Each row was made from one walk, in order. Every step used is in the known rows, and no mark comes twice. Write each row's walk.
Known rows:
niviz > vulen: [ 0.19  0.12  0.05  0.19 -0.07 -0.10  0.07 -0.03  0.11  0.14  0.00  0.00
  0.16 -0.12 -0.16 -0.01  0.15  0.09  0.12 -0.04  0.12  0.06  0.02 -0.04
 -0.10]
niviz > vulen > fuded > novan > tepefil > vevud: [ 0.10  0.14  0.04  0.05  0.01  0.11  0.07 -0.18 -0.11  0.15  0.02 -0.01
  0.18 -0.39 -0.11 -0.12  0.00 -0.10  0.00  0.00  0.10  0.05 -0.29 -0.03
 -0.16]
liti > vevud > niviz > vulen: [-0.03 -0.01  0.16 -0.20 -0.03 -0.13  0.00 -0.12  0.07 -0.13 -0.06  0.09
  0.15 -0.04 -0.18 -0.07  0.00 -0.07  0.30 -0.10 -0.01  0.00  0.35 -0.02
 -0.32]
novan > niviz > vevud: [-0.12  0.04  0.16 -0.09  0.14  0.15  0.05  0.11  0.18  0.03  0.13  0.33
 -0.19  0.07 -0.27  0.11  0.04  0.04 -0.10  0.02  0.03 -0.04  0.18 -0.05
  0.21]
fuded > vevud: [ 0.05  0.13  0.16 -0.02 -0.01  0.10  0.00  0.08 -0.17  0.09  0.05 -0.15
  0.05 -0.10 -0.03 -0.11 -0.03 -0.13 -0.02  0.04  0.08  0.06  0.02 -0.06
 -0.16]
vevud > niviz > vulen: [ 0.08  0.03  0.11  0.04 -0.15  0.05 -0.02  0.08  0.18 -0.04  0.03 -0.05
  0.21 -0.12 -0.15  0.04  0.01  0.10  0.23 -0.04 -0.04 -0.02  0.17  0.05
 -0.18]
niviz > vevud > liti: [-0.12  0.13  0.13 -0.36  0.01  0.02  0.05  0.19  0.20  0.03  0.08  0.17
 -0.01  0.24 -0.26  0.07  0.07  0.11 -0.12 -0.04  0.02  0.01  0.38 -0.01
 -0.08]
tepefil > vevud > niviz: [-0.14 -0.17  0.04 -0.48 -0.11  0.18 -0.12  0.17 -0.11  0.03  0.05 -0.11
  0.04 -0.10 -0.17 -0.04 -0.22  0.05  0.12 -0.03 -0.07  0.03 -0.02  0.13
  0.03]
vulen > gaka: [ 0.02  0.10 -0.13  0.19  0.08 -0.07  0.05 -0.07  0.02  0.18  0.09 -0.14
 -0.02 -0.14  0.07  0.09  0.10  0.13 -0.01 -0.04  0.14 -0.09 -0.08 -0.06
  0.09]
gaka > vulen: [ 0.13  0.15 -0.16  0.31  0.03 -0.02 -0.02  0.14 -0.01 -0.04  0.04  0.00
  0.12 -0.15  0.14  0.05  0.13 -0.07  0.23  0.02  0.03 -0.09 -0.15  0.04
  0.17]
vulen > niviz > vevud > liti: [-0.21 -0.01 -0.03 -0.03  0.15  0.06 -0.06  0.12  0.21 -0.11  0.14  0.33
  0.11  0.17 -0.03 -0.06 -0.05  0.09 -0.19 -0.10  0.04 -0.05  0.41 -0.03
 -0.15]
fuded > novan > niviz > vulen > gaka: [-0.08  0.01  0.18  0.28  0.18  0.03  0.04 -0.15  0.02 -0.03  0.15 -0.04
  0.07 -0.32 -0.06  0.02  0.09  0.01  0.05  0.05  0.23 -0.06 -0.07 -0.05
  0.00]
gaka > vulen > fuded > vevud > liti: [ 0.16  0.36 -0.10  0.42  0.03  0.16  0.01  0.15 -0.17 -0.03  0.09 -0.08
  0.10 -0.29  0.05  0.00  0.04 -0.26  0.30  0.13  0.07  0.02 -0.21 -0.06
 -0.15]
tepefil > vevud > liti: [-0.19 -0.11  0.01 -0.53 -0.09  0.07 -0.11  0.17 -0.10  0.15  0.08 -0.06
 -0.04  0.01 -0.28 -0.02 -0.18  0.04  0.09  0.01  0.05  0.16  0.02  0.05
  0.01]
novan > tepefil: [-0.06  0.04 -0.03 -0.35 -0.07  0.06 -0.04 -0.08  0.12  0.24  0.04  0.20
  0.04 -0.01  0.06 -0.01 -0.06 -0.08 -0.26 -0.04 -0.10 -0.09 -0.09  0.01
  0.17]
gaka > vulen > fuded: [ 0.20  0.27 -0.23  0.54  0.09  0.10  0.04  0.05 -0.11 -0.08  0.02  0.02
  0.07 -0.28  0.15  0.04  0.09 -0.19  0.27  0.08  0.00 -0.06 -0.32 -0.01
  0.02]
liti > vevud > niviz > vulen > gaka: [-0.02  0.03  0.09 -0.11  0.01 -0.16  0.02 -0.16  0.08 -0.05 -0.02  0.02
  0.14 -0.11 -0.14 -0.02  0.06  0.00  0.30 -0.12  0.07 -0.04  0.31 -0.05
 -0.27]
novan > niviz: [-0.10 -0.04  0.09  0.08  0.08  0.13 -0.02  0.02  0.09  0.00  0.10  0.20
 -0.19 -0.04 -0.16  0.09 -0.06 -0.04  0.05  0.08  0.03  0.00 -0.01 -0.05
  0.18]
liti > vevud > niviz > vulen > fuded > novan: [-0.05  0.01  0.18 -0.07  0.06 -0.02  0.03 -0.23 -0.07 -0.27 -0.06  0.02
  0.18 -0.20 -0.10 -0.12 -0.03 -0.19  0.29 -0.05  0.00 -0.01  0.22 -0.03
 -0.47]
tepefil > novan > niviz: [ 0.05  0.07  0.01 -0.25 -0.01  0.19 -0.02 -0.07 -0.04 -0.08  0.00  0.26
 -0.03 -0.16 -0.21  0.01 -0.19  0.06 -0.11  0.03  0.12 -0.07 -0.18 -0.06
  0.23]
mukulis > vulen > niviz: [ 0.01  0.05 -0.07  0.19  0.27 -0.01 -0.02  0.13 -0.09  0.04  0.08  0.18
 -0.01 -0.18  0.21  0.00 -0.14  0.15  0.09 -0.07  0.09 -0.03  0.12  0.03
 -0.07]
gaka > vulen > fuded > vevud > niviz: [ 0.19  0.31 -0.09  0.46  0.02  0.23  0.01  0.16 -0.17 -0.10  0.07 -0.11
  0.15 -0.36  0.12  0.00  0.01 -0.25  0.33  0.11 -0.02 -0.06 -0.23 -0.02
 -0.14]
vevud > liti: [-0.13  0.02  0.04 -0.19 -0.09 -0.01 -0.06  0.10  0.11  0.01  0.07  0.00
 -0.02  0.12 -0.16  0.06 -0.06  0.02  0.09  0.04  0.02  0.08  0.18 -0.02
 -0.13]
gaka > vulen > niviz: [ 0.03  0.06 -0.24  0.52  0.15  0.02 -0.10  0.11  0.04 -0.15  0.10  0.18
  0.23 -0.17  0.27 -0.04  0.04 -0.07  0.14 -0.03  0.05 -0.13 -0.05  0.03
  0.11]
mukulis > vulen > fuded: [ 0.18  0.26 -0.06  0.20  0.21  0.08  0.12  0.07 -0.24  0.10 -0.01  0.03
 -0.16 -0.31  0.08  0.08 -0.10  0.04  0.22  0.04  0.04  0.05 -0.15 -0.01
 -0.14]

Write each row's walk:
[ 0.13  0.21  0.14  0.40  0.06  0.20  0.08 -0.03  0.00  0.12  0.11  0.13
 -0.08 -0.30 -0.30  0.03  0.02 -0.12  0.18  0.12  0.14  0.11 -0.12 -0.16
 -0.09] | novan > niviz > vulen > fuded > vevud
[ 0.11  0.24 -0.08  0.12  0.22 -0.11  0.09  0.10 -0.12  0.28  0.09 -0.09
 -0.11 -0.28  0.14  0.16  0.03  0.26  0.18 -0.05  0.18 -0.05 -0.03 -0.01
  0.05] | mukulis > vulen > gaka
[ 0.01  0.06  0.11 -0.06  0.00 -0.04  0.04 -0.17 -0.01 -0.16 -0.08  0.09
  0.12 -0.13 -0.17 -0.07 -0.03 -0.14  0.33 -0.06 -0.02  0.02  0.24 -0.05
 -0.41] | liti > vevud > niviz > vulen > fuded
[-0.21 -0.05  0.29 -0.09  0.23  0.15  0.03 -0.02  0.02 -0.18  0.13  0.13
 -0.02 -0.08 -0.07 -0.01  0.01 -0.06 -0.14  0.04  0.08 -0.09  0.09  0.01
  0.03] | fuded > novan > niviz > vevud
[-0.16 -0.11  0.18 -0.50 -0.04  0.14 -0.08 -0.07 -0.05  0.06  0.08 -0.04
  0.26 -0.28  0.00 -0.13 -0.13 -0.06 -0.14 -0.05 -0.01 -0.07 -0.12  0.11
 -0.01] | fuded > novan > tepefil > vevud > niviz > vulen
[-0.07 -0.04  0.03 -0.63 -0.19  0.15 -0.10  0.04  0.09  0.32  0.07  0.12
  0.15 -0.16 -0.16 -0.05 -0.15  0.01 -0.10 -0.09 -0.09 -0.03 -0.10  0.09
  0.15] | novan > tepefil > vevud > niviz > vulen
[-0.02  0.03 -0.02 -0.49 -0.15  0.23 -0.06 -0.02  0.02  0.28  0.05  0.13
  0.11 -0.25 -0.16 -0.06 -0.19 -0.06 -0.08 -0.05 -0.11 -0.01 -0.20  0.05
  0.06] | novan > tepefil > vevud > niviz > vulen > fuded
[ 0.02  0.12 -0.19  0.40  0.20  0.04 -0.04  0.18  0.10 -0.14  0.12  0.27
  0.22 -0.07  0.18 -0.02  0.13 -0.01  0.02 -0.08  0.06 -0.17  0.09  0.03
  0.12] | gaka > vulen > niviz > vevud
[ 0.11  0.16  0.26  0.00 -0.14  0.13 -0.01  0.14 -0.02  0.06  0.07 -0.20
  0.22 -0.19 -0.16 -0.07 -0.02 -0.05  0.17  0.01  0.04  0.04  0.14 -0.02
 -0.32] | fuded > vevud > niviz > vulen
[ 0.03  0.24  0.14  0.12  0.36  0.18  0.15  0.07 -0.21 -0.02  0.07  0.12
 -0.17 -0.34  0.01  0.08 -0.08  0.02  0.11  0.06  0.09 -0.02 -0.06 -0.01
 -0.12] | mukulis > vulen > fuded > novan > niviz > vevud
[-0.01 -0.05  0.00 -0.25 -0.11  0.07 -0.05  0.12 -0.02  0.20  0.08 -0.18
  0.13 -0.24 -0.25  0.00 -0.07  0.18  0.19 -0.08  0.08  0.03 -0.04  0.07
  0.02] | tepefil > vevud > niviz > vulen > gaka
[ 0.06  0.22  0.16  0.30  0.01  0.20  0.05  0.02  0.05  0.14  0.14  0.13
 -0.09 -0.23 -0.38  0.06 -0.01 -0.12  0.23  0.14  0.16  0.15 -0.02 -0.17
 -0.16] | novan > niviz > vulen > fuded > vevud > liti
[-0.15 -0.09  0.13 -0.33  0.01 -0.06 -0.05 -0.10  0.00 -0.23 -0.06  0.09
  0.05  0.04 -0.07 -0.06 -0.09 -0.13  0.23 -0.08 -0.08 -0.05  0.33  0.01
 -0.26] | liti > vevud > niviz
[ 0.21  0.21 -0.01  0.02 -0.03  0.21  0.07 -0.13 -0.03 -0.02 -0.02  0.26
  0.03 -0.32 -0.31 -0.01 -0.12  0.04  0.01  0.04  0.18  0.00 -0.28 -0.12
  0.09] | tepefil > novan > niviz > vulen > fuded
[-0.15  0.11  0.15  0.10  0.20  0.27  0.08 -0.07 -0.08 -0.20  0.10  0.11
 -0.10 -0.18 -0.13  0.02 -0.08 -0.18 -0.02  0.13  0.04  0.00 -0.03 -0.07
 -0.21] | vulen > fuded > novan > niviz > vevud > liti
[ 0.29  0.31  0.07  0.40 -0.03  0.10  0.13 -0.07 -0.10  0.15  0.00 -0.10
  0.13 -0.32 -0.18 -0.09  0.09 -0.10  0.16  0.05  0.15  0.13 -0.14 -0.13
 -0.34] | niviz > vulen > fuded > vevud
[-0.26 -0.17  0.17 -0.59 -0.01  0.18 -0.12 -0.06 -0.11 -0.01  0.09 -0.04
  0.18 -0.22  0.08 -0.13 -0.20 -0.12 -0.20 -0.02 -0.07 -0.11 -0.13  0.13
  0.03] | fuded > novan > tepefil > vevud > niviz
[ 0.14  0.13  0.04  0.22 -0.12  0.14  0.03  0.01  0.09 -0.07  0.00 -0.06
  0.16 -0.22 -0.15  0.03 -0.03  0.01  0.26  0.01 -0.06  0.00  0.02  0.00
 -0.29] | vevud > niviz > vulen > fuded
[ 0.08  0.08  0.13  0.21 -0.05  0.16  0.03 -0.04  0.02 -0.17  0.02 -0.12
  0.23 -0.29 -0.08 -0.02 -0.03 -0.04  0.23  0.02 -0.04 -0.03  0.01  0.03
 -0.36] | vevud > niviz > vulen > fuded > novan
[-0.02 -0.10  0.06 -0.35 -0.16  0.12 -0.08  0.16 -0.04  0.10  0.04 -0.10
  0.14 -0.17 -0.28 -0.04 -0.12  0.11  0.21 -0.05  0.01  0.08  0.00  0.11
 -0.02] | tepefil > vevud > niviz > vulen
[-0.17 -0.10  0.01 -0.72 -0.15  0.19 -0.14  0.06  0.03  0.25  0.07  0.13
  0.07 -0.09 -0.08 -0.05 -0.23 -0.04 -0.16 -0.07 -0.15 -0.06 -0.10  0.11
  0.20] | novan > tepefil > vevud > niviz
[-0.08  0.04  0.08  0.31  0.21  0.26  0.06 -0.18 -0.19 -0.21  0.05  0.03
 -0.09 -0.32  0.02 -0.03 -0.11 -0.24  0.03  0.14  0.03 -0.01 -0.26 -0.07
 -0.16] | vulen > fuded > novan > niviz
[ 0.13  0.21  0.19  0.10 -0.10  0.09  0.01  0.11 -0.01  0.14  0.12 -0.27
  0.22 -0.27 -0.11 -0.03  0.04  0.02  0.16 -0.01  0.12  0.00  0.10 -0.06
 -0.27] | fuded > vevud > niviz > vulen > gaka
[-0.07  0.14  0.00 -0.05  0.28  0.00  0.01  0.24  0.04  0.06  0.13  0.28
 -0.01 -0.03  0.04  0.05 -0.10  0.23  0.01 -0.10  0.10 -0.02  0.36  0.02
 -0.12] | mukulis > vulen > niviz > vevud > liti
[-0.04 -0.08  0.09 -0.22 -0.06  0.21 -0.04  0.05 -0.17 -0.02  0.04 -0.17
  0.16 -0.34 -0.21 -0.10 -0.16 -0.01  0.19  0.00  0.01  0.07 -0.13  0.09
 -0.18] | tepefil > vevud > niviz > vulen > fuded > novan
[ 0.05  0.12  0.03  0.36  0.07  0.00  0.06 -0.05  0.19  0.23  0.16  0.10
 -0.07 -0.22 -0.24  0.15  0.14  0.12  0.16  0.02  0.22 -0.01 -0.04 -0.12
  0.16] | novan > niviz > vulen > gaka
[ 0.17  0.17  0.06  0.41  0.06  0.05  0.13 -0.18 -0.08 -0.04 -0.01 -0.08
  0.18 -0.35 -0.07 -0.08  0.09 -0.08  0.12  0.04  0.13  0.06 -0.18 -0.06
 -0.31] | niviz > vulen > fuded > novan
[-0.08  0.10  0.13  0.20  0.25  0.27  0.10 -0.12 -0.12 -0.20  0.07  0.12
 -0.09 -0.24 -0.05 -0.02 -0.05 -0.18 -0.07  0.11  0.03 -0.04 -0.13 -0.07
 -0.14] | vulen > fuded > novan > niviz > vevud
[ 0.24  0.28  0.08  0.01 -0.04  0.26  0.07 -0.09 -0.12  0.03  0.01  0.18
  0.07 -0.38 -0.33 -0.06 -0.13 -0.02 -0.01  0.06  0.22  0.02 -0.26 -0.16
  0.01] | tepefil > novan > niviz > vulen > fuded > vevud
